Each row was made from one small tree. The marks that hang from a mark follow it in brackets, in alphabetical order. Every link used is in the known rows. Write each row's tree.
Known rows:
mimol[gupu]: [  4  -3  -4  16  -1  -2 -10 -13  -4  -4  -8  16   0 -26  23  40   3 -33
   8  12  15   1  17   6  13  -6   0  11  10 -11  -6  -3  -9 -10  19]
goba[bogud[rofef]]: [  6   1 -12  18   5   5  -8 -19 -22   2 -34   5   6  -5  18  28 -15 -28
   4  17  21  -7  21  10   6  -7   6  21  15  -9  -3  12  -5   0   9]
mimol[bogud[goba rofef tisa] gupu[mapul[fosub]]]: [  6  -5  -7  12  24  13   4 -29  -6  -7 -14 -14  21  11   7  27 -15 -56
  39  -4   9  -2  20   4  29  11   2   1  34  -2  12  12   4  18  19]
gupu[mapul mimol[bogud[rofef tisa]]]: [ 10   1   2   0  18  -6   0 -30   1   8 -14  -2   0  20  13  18 -23 -52
  18   4  10   5  28  -1  28  -3   3  -7  14 -11   4  14   3  14  10]
depa[bogud[rofef]]: [  1  -3   3   6  -2  -7  -8  -4 -14   5 -30   0  -1   0  32  27  -8 -38
   6  15  26  -4  25  -2  10  -6   1  13   9  -7  -4  11  -6   3  17]
roga[lato]: [ -4  -5  -5   3 -11  -5 -15  -9  -5   1 -16  11   7 -11  26  32   8 -27
   1  10  13  -2  14   8  10 -20  -4  21   7  -4  -8  -6  -9  -1  10]
gupu[mimol[bogud]]: [ 11  -2   2   5   6  -9  -8 -25  -7   9 -10  21  -3  -7  18  33   0 -36
   8   6  19   9  21   9  16  -4  -2   7   3 -14   2   6  -5  -4  18]
matuk[pubu[muvit]]: [  2  -3  -1   5  11  -3 -15   1   6  -7  -9  24  -7 -18  18  33 -18  -8
   0  16  14   6  18  10   5  -5   5  24   6 -11  -9  -8 -20  -9  24]
muvit[lusog]: [  2 -12   6   9  -3  -7  -9 -12 -13   4 -10  13  -3 -14  28  31  -1 -31
   3  11  11   1  22  -5   6 -16   3  14  12 -15  -1  -7 -11  -7  10]
pubu[muvit]: [ -1  -1  -2  10   4  -5 -17   3  -1  -3 -17  18   0 -22  16  33 -11 -14
   3  14  16  -2  17  10   5  -6   7  15   1 -18  -4  -4 -18  -7  20]
lusog[muvit[pubu]]: [ -6 -16 -11   9   5  -6 -14  -5   5  -5 -16  22  -1 -23  26  34 -12 -19
  -2   7  12   2  18   1   7 -16  -8  13   7 -10 -11  -4  -5 -10  27]
matuk[pubu[muvit[depa[bogud[goba rofef]] lusog]]]: [  1 -15   3 -12  28  -3   7   8 -12 -12 -23  -6  -6   5  20  21 -27 -28
  11   6  20  -1  28 -11   3   5   2  23  15 -16   6   2  -9  -2  14]
depa[bogud]: [  3 -10   4   3  -4  -5 -14   0  -8   5 -23  11  -4 -15  31  29   4 -33
   4  15  21   0  23  -3  12  -8   0  11   1 -13  -3   5  -9  -6  22]
tisa[bogud[goba rofef] rona]: [  4 -10  -2  20   6   3  -4 -20  -7  -4 -19   6  -5  -6   9  52 -13 -17
  24  23  25 -10  22  -3  14  -2  -4  12   5  -1  14  13 -11 -10   2]
goba[bogud]: [  8  -7  -8  13   1   5 -12 -14 -17   8 -25  18   2 -19  19  30  -5 -24
   2  17  19  -3  21   8   6 -11   4  21  10 -15  -3   6 -10  -9  13]
lato[mimol[bogud[rofef] gupu]]: [ -1   5 -12  20   2  -1  -2 -27 -16  -3 -17  -7   9  -9  15  40  -4 -32
   4   8  16   3  21   1  16 -10  -9  16  21   7   5  14   1  -2  30]
lato[mimol[gupu]]: [  3   0  -6  16  -7  -7 -12 -17  -7   2  -7   4   3 -25  16  47   0 -27
   1  16   9   0  18  -6  14 -17  -5  13   6  -4  -3   7  -2 -11  23]
muvit[depa[bogud] lusog pubu[matuk]]: [ -5 -15   8  -4  10  -4 -10  13 -21   1 -14   6  -1 -18  33  31 -12 -22
   3   0   6  12  35 -16  13  -5  -2  22   6 -15  -3 -15 -17 -25  14]
goba[bogud[rofef tisa[rona]]]: [ 10   0 -12  20   3  14   1 -20  -6   3 -35  -1   2  -1   8  34 -21 -14
  13  20  13  -4  26   2  12 -15   4  19  16  -5   5   8  -6   3  -2]
pubu[matuk muvit[depa[bogud[rofef tisa]] lusog]]: [ -6   1  12  -2  15   5   4  23  -8 -10 -24 -14   0   3  21  24 -28 -17
  18   0   9   1  36  -9   7  -3  12  16  16 -19   0  -6 -11  -7   5]
fosub[mapul]: [  2 -13  -1  12  -5 -10 -13 -14  -9  10  -3  19  -5 -19  25  31   5 -25
   6  32  21  -7  21   3  16  -5   9  11   5 -20 -10  11 -13 -11  16]
lusog[muvit]: [  0 -12  -3  12  -4  -6 -14  -6   7   0 -15  21  -8 -21  25  34  -2 -25
   2   9  15  -3  17   5   1 -15  -6  11   7  -9  -8   2  -1  -3  20]
gupu[mapul mimol[bogud[rofef tisa[rona]]]]: [ 13   1   5   8  13  -3   2 -33   5  10 -15   0  -4  14   9  29 -23 -38
  19   8   6  10  28  -3  30 -10  -6  -6   8  -3  12   9  -5   8   3]
bogud[goba tisa[rona[mupud]]]: [ 10 -14  -9  -1  -4  -2   1 -12  13  10 -18   6   6 -16 -11  46  -8 -15
  19   0   5  -9  15  -7  21  -9   6   5   0  -7  11   0  -7   1  12]
gupu[mimol]: [ 10   0   2   3   1 -14 -15 -19  -3  11 -10  19  -5  -9  21  35  -6 -35
   4  13  18   2  19   3  12 -11   2   5  -5 -16  -7   3  -4  -6   9]
rona[mupud tisa]: [ -2  -9   0   4 -10 -14 -12  -7  -9  19 -12  19   1 -27   4  44   9 -19
  -7   1  11 -12  17  12  13  -4   5  20   4  -5  -4  -5 -12  -1  17]
roga[lato[mimol[bogud[tisa] gupu]]]: [ -5  -5 -13   5  -4  10   4 -21  -3  -4 -13 -12  18  -6   9  36   8 -28
  11   0   7   9  21  -2  22 -24  -9  16  24   4   2   3   6   0  26]
bogud[goba rofef tisa]: [  8  -7 -11   2   6   0   2 -15   4  -4 -25  -7   9   4   9  29 -26 -36
  28  10  12 -17  23  -6  15  -3  16   2  18 -10   1  15   7  13  14]
muvit[depa[bogud[goba tisa]] lusog pubu[matuk]]: [  1 -22   0 -19  20   4   2  14  -7  -5 -17  -8   9  -7  16  29 -25 -24
  22  -4   1   3  38 -27  20  -2  11   9  12 -21   5  -4  -5 -15  15]
rofef[bogud[tisa[rona]]]: [  4 -10  -5  18   0  13 -11 -10   5   0 -15   3 -12 -16  16  43   0 -17
  21  10  15   4  33 -11  18 -25  -1   6   8  -7   4   3 -18 -10  11]
bogud[tisa]: [  4 -10  -1   5  -5   1  -9  -9   7   4 -17   9   0 -11  18  30  -7 -27
  15  13  10  -2  23  -3  16 -13  13   4   8 -12  -6  -1  -3   0  15]
muvit[depa lusog pubu[matuk]]: [ -4 -12   3   3   8  -5 -15   4 -19  -1  -5  14   1 -20  24  37 -18 -15
   1   0   3   9  28 -11  13  -8   3  22   6 -11  -6 -18 -17 -26  10]
mimol[bogud[goba tisa] gupu[mapul[fosub]]]: [  9 -12  -5   9  19  14   1 -27  -1  -2  -6  -3  18  -1   6  31  -4 -51
  38  -4   6   4  18   3  29   7   2  -1  28 -10  13   4  -2  11  23]
muvit[depa[bogud[tisa]] lusog]: [  1 -21  12  -9   1   4   3   3 -11   8 -21  -5  -6  -3  28  23   0 -38
  13  10  12   3  37 -19  15 -12   4  10  11 -15   3  -6  -1  -4   6]
bogud[goba rofef tisa[rona[mupud]]]: [  9  -7 -11   3   0  -2   4 -16   9   6 -24  -5   9  -3  -7  43 -17 -19
  21   2   8 -14  15  -7  22  -7   8  10   7   0  13   4  -5   8   8]

Write each row's tree:
[  8  -2 -14  12   8  11   0 -17  -9   2 -36  -5   9   2  13  22 -19 -30
  14  18  16  -8  27   4  11 -12  13  14  22 -11  -4  12  -1   6   7]
goba[bogud[rofef tisa]]
[  2 -12  -3  11   9   0  -6 -16 -12  -6 -18   3   1   1  13  40 -12 -33
  26  20  29 -13  22   2  14   1   6   8   9  -9   4  18  -3  -4  10]
tisa[bogud[goba rofef]]
[ -4 -18   4 -10  12   2  -4  13 -12   0 -18  -3   2  -9  27  27 -19 -22
  14  -1   0  12  39 -23  19 -10   8  16  12 -16  -2 -15 -10 -21  13]
muvit[depa[bogud[tisa]] lusog pubu[matuk]]
[ -6  -4  16  -3  11  -1  -9  25 -15  -4 -15   5  -7 -18  26  31 -11 -11
   5   0  12   8  32  -6   0  -1   3  21   2 -25   0 -12 -21 -21  11]
pubu[matuk muvit[depa[bogud] lusog]]
[ -5  -8  11   3  10  10   8   9  -7  -5 -29 -13  -4   2  17  29 -19 -15
  16  12  13   5  34 -15   8 -12  -4  15  11 -13  13  -7 -10  -4  -5]
pubu[muvit[depa[bogud[rofef tisa[rona]]] lusog]]
[ -4  -1   9  -7  11   8  -9  27   1  -4 -21   0  -2 -13  14  28 -18 -10
  16   3   9   3  34  -3  10   1  13  14   0 -20  -5  -5 -13 -10  14]
pubu[matuk muvit[depa[bogud[tisa]]]]
[  9  -6  -9   8   2   3   3 -17   8  -4 -23  -5   3  -1   6  42 -25 -19
  26  15   8 -14  21 -10  16  -9   7   3  11  -4  10  11  -1   8   5]
bogud[goba rofef tisa[rona]]
[ -2 -13   6 -14  17   7  -3  15   5  -6 -20   5 -11  -8  17  23 -17 -16
  11  12  15   9  31  -6  12  -2   6  19   5 -15  -5  -7 -11  -5  19]
matuk[pubu[muvit[depa[bogud[tisa]]]]]
[  9 -17 -11  11   8  14  -6 -15   9  -4 -15  -3  -6 -14   7  45  -7 -21
  30   8  13  -5  31 -18  18 -16   3  -1   7 -12  10  12 -12  -8  14]
rofef[bogud[goba tisa[rona]]]
[ -5 -18   5   9  -5  -9  -9  -6 -15  15  -7  19  -3 -21   3  50  14 -17
   2   7  22  -8  21  13  17  -4   0  22   2  -6  -2  -4 -14 -13  11]
rona[mupud tisa[bogud]]
[  4 -11  -5  14   0  -3  -2 -18  -8   5 -18   5   2  -5  -3  54  -5 -18
  20   9  24 -12  14   2  19   0  -4  17   0   0  13   6 -14 -10   5]
tisa[bogud[goba rofef] rona[mupud]]
[ -7   4  15   2  14  -3  -5  22 -19  -8 -23  -5  -3  -5  26  27 -22 -18
   7   1  15   2  31  -4   0   2   3  24  10 -17  -1  -5 -17 -14   6]
pubu[matuk muvit[depa[bogud[rofef]] lusog]]
[  2 -20   6 -17  28  -1   2  12  -8  -9 -15   5  -8  -9  17  26 -16 -22
   9   8  16   5  29 -13   5   2   0  22   8 -22   7  -4 -14 -12  19]
matuk[pubu[muvit[depa[bogud[goba]] lusog]]]
[ -4 -22  -6 -14  17   6  -3  18  11 -12 -25  -1   4 -14  13  29 -26 -17
  23  -6   5  -1  30 -16  15  -2   3   6   4 -16  -2   5   4 -11  24]
lusog[muvit[depa[bogud[goba tisa]] pubu[matuk]]]
[  3  -7   2  16  12  13  -4 -26  -6   1  -5   2  12  -4  15  30   3 -48
  30  -1   4  12  20   7  30  -2  -2   5  28  -5   6  -5  -6   5  21]
mimol[bogud[tisa] gupu[mapul[fosub]]]
[ 13   3   9   8   4 -15 -24 -26  -9  18  -1  19   5   2  23  31  -6 -49
  12   7  10   4  12   4  19  -8  -1   8  -4 -11  -5   2  -8   5   2]
gupu[mapul[fosub] mimol]
[ -1  -5   4  27  -1   1  -8 -16 -11   0 -16  11  -9  -6  20  50  -6 -15
  14  25  25  -2  23   3  13 -10  -8  18   5   2   8   4 -17 -15  -1]
tisa[bogud[rofef] rona]
[ -1  -8   3   3  15  -7  -7  -2  -3  -8  -5  20  -9 -15  25  30 -17 -14
  -1  11  10  12  21   1   2 -10   2  26  16 -20  -3 -17 -23 -13  19]
matuk[pubu[muvit[lusog]]]
[  7 -17 -12   1  12  11  -5 -10   4  -6 -15  -5   0  -9  11  33  -7 -35
  30   4  16  -9  32 -14  18 -12  12  -6  12 -18   0  13  -7  -2  23]
rofef[bogud[goba tisa]]
[  2 -26  -1 -12  -1   6   7   6  14   9 -27  -1  -5 -16  -3  40   0 -19
  17  -5  13  -6  23 -10  16  -8 -10   7  -5  -6  12   3   5  -2  13]
lusog[muvit[depa[bogud[goba tisa[rona[mupud]]]]]]
[  0 -16  -3   6   5  -7   1 -13 -15   7 -16   3   5  -6  -7  49  -3 -25
  13   4  25 -21  19  10  18   7   5  16   9  -3   6  11  -6  -1  10]
rona[mupud tisa[bogud[goba rofef]]]
[ -9 -14   0  -2   9  -1 -14  21  -4  -3 -21  13  -5 -24  30  33 -15 -15
   1  -3  11  10  28  -6   8  -6  -8  20  -1  -9 -12  -4  -7 -22  25]
lusog[muvit[depa[bogud] pubu[matuk]]]
[ -7  -2  11   6  10  -1 -13  14 -14  -7  -4  15  -4 -21  17  35 -16  -7
   2   1   5   3  28   1   1  -4   7  22   3 -20  -3 -16 -21 -21   6]
pubu[matuk muvit[depa lusog]]
[ -6 -10   6  19   3  -4  -7 -10 -17   3 -14   9  -3  -4  15  44  -4 -21
   9  18  26 -13  27  10   9  -2   0  18  14  -2  -2   9  -7  -6   4]
rona[tisa[bogud[rofef]]]
[ -8 -20  -8   5   4  -2 -15  -2  -2  -2 -15  20  -4 -24  23  33 -11 -22
  -4   5  11   4  22  -1  11 -12 -10  15   1  -5 -11  -7  -2 -11  19]
lusog[muvit[depa pubu]]
[  6 -23   8 -11   6  -1   0   2 -20   4 -17  -1  -1  -8  23  28  -1 -41
  13  11  16  -5  29 -19  10  -3  -1  10   5 -19   9   4   0  -7  11]
muvit[depa[bogud[goba]] lusog]
[  1 -22  -1   0   4  -6  -3  -9 -12  12  -9  13   4 -18  -9  52  10 -21
  14   4  21 -19  19   9  18   4   5  15   3 -10   6   6 -10  -9  13]
rona[mupud tisa[bogud[goba]]]
[  1  -5 -10  16  -1  -1  -6 -23 -14   1  -8   4   7 -22  12  42   5 -28
   4   7  14   7  22  -1  18 -13 -10  15  15   0   5   9  -4 -10  33]
lato[mimol[bogud gupu]]
[ -5  -9  10  -6  20  -2   2   9 -16 -10 -23  -1 -11   3  30  20 -22 -25
   1  10  19   8  31  -6   4  -2  -1  29  15 -11  -2  -6 -14  -8  10]
matuk[pubu[muvit[depa[bogud[rofef]] lusog]]]
[  8 -16 -13   3   4   8  -2 -13   8   4 -17  -2   0 -16  -6  49   2 -20
  23  -6  13  -6  25 -10  23 -15   2   5   4 -10  13   4 -15  -6  15]
rofef[bogud[goba tisa[rona[mupud]]]]
[  0 -21   2 -14  17  -4  -5  12 -20  -5 -15   1   5 -15  23  32 -20 -25
  13  -5   7   3  32 -19  13   1   2  16   4 -18   5  -4 -12 -22  18]
muvit[depa[bogud[goba]] lusog pubu[matuk]]
[  4  -8  -4   6 -15  -2  -5 -10  10  16 -17  12  -1 -19   1  45   0 -10
  10   5   5  -1  17  -1  22 -16   3  13   0  -2   3 -11 -14  -4   9]
bogud[tisa[rona[mupud]]]
[ -4   0  -9   8 -12  -4 -10 -16  -8  -2 -11  -1  13 -18  16  44   8 -25
  -3   9   9   1  13  -3  14 -26 -13  20   9   2  -6   4   1  -7  19]
roga[lato[mimol[gupu]]]
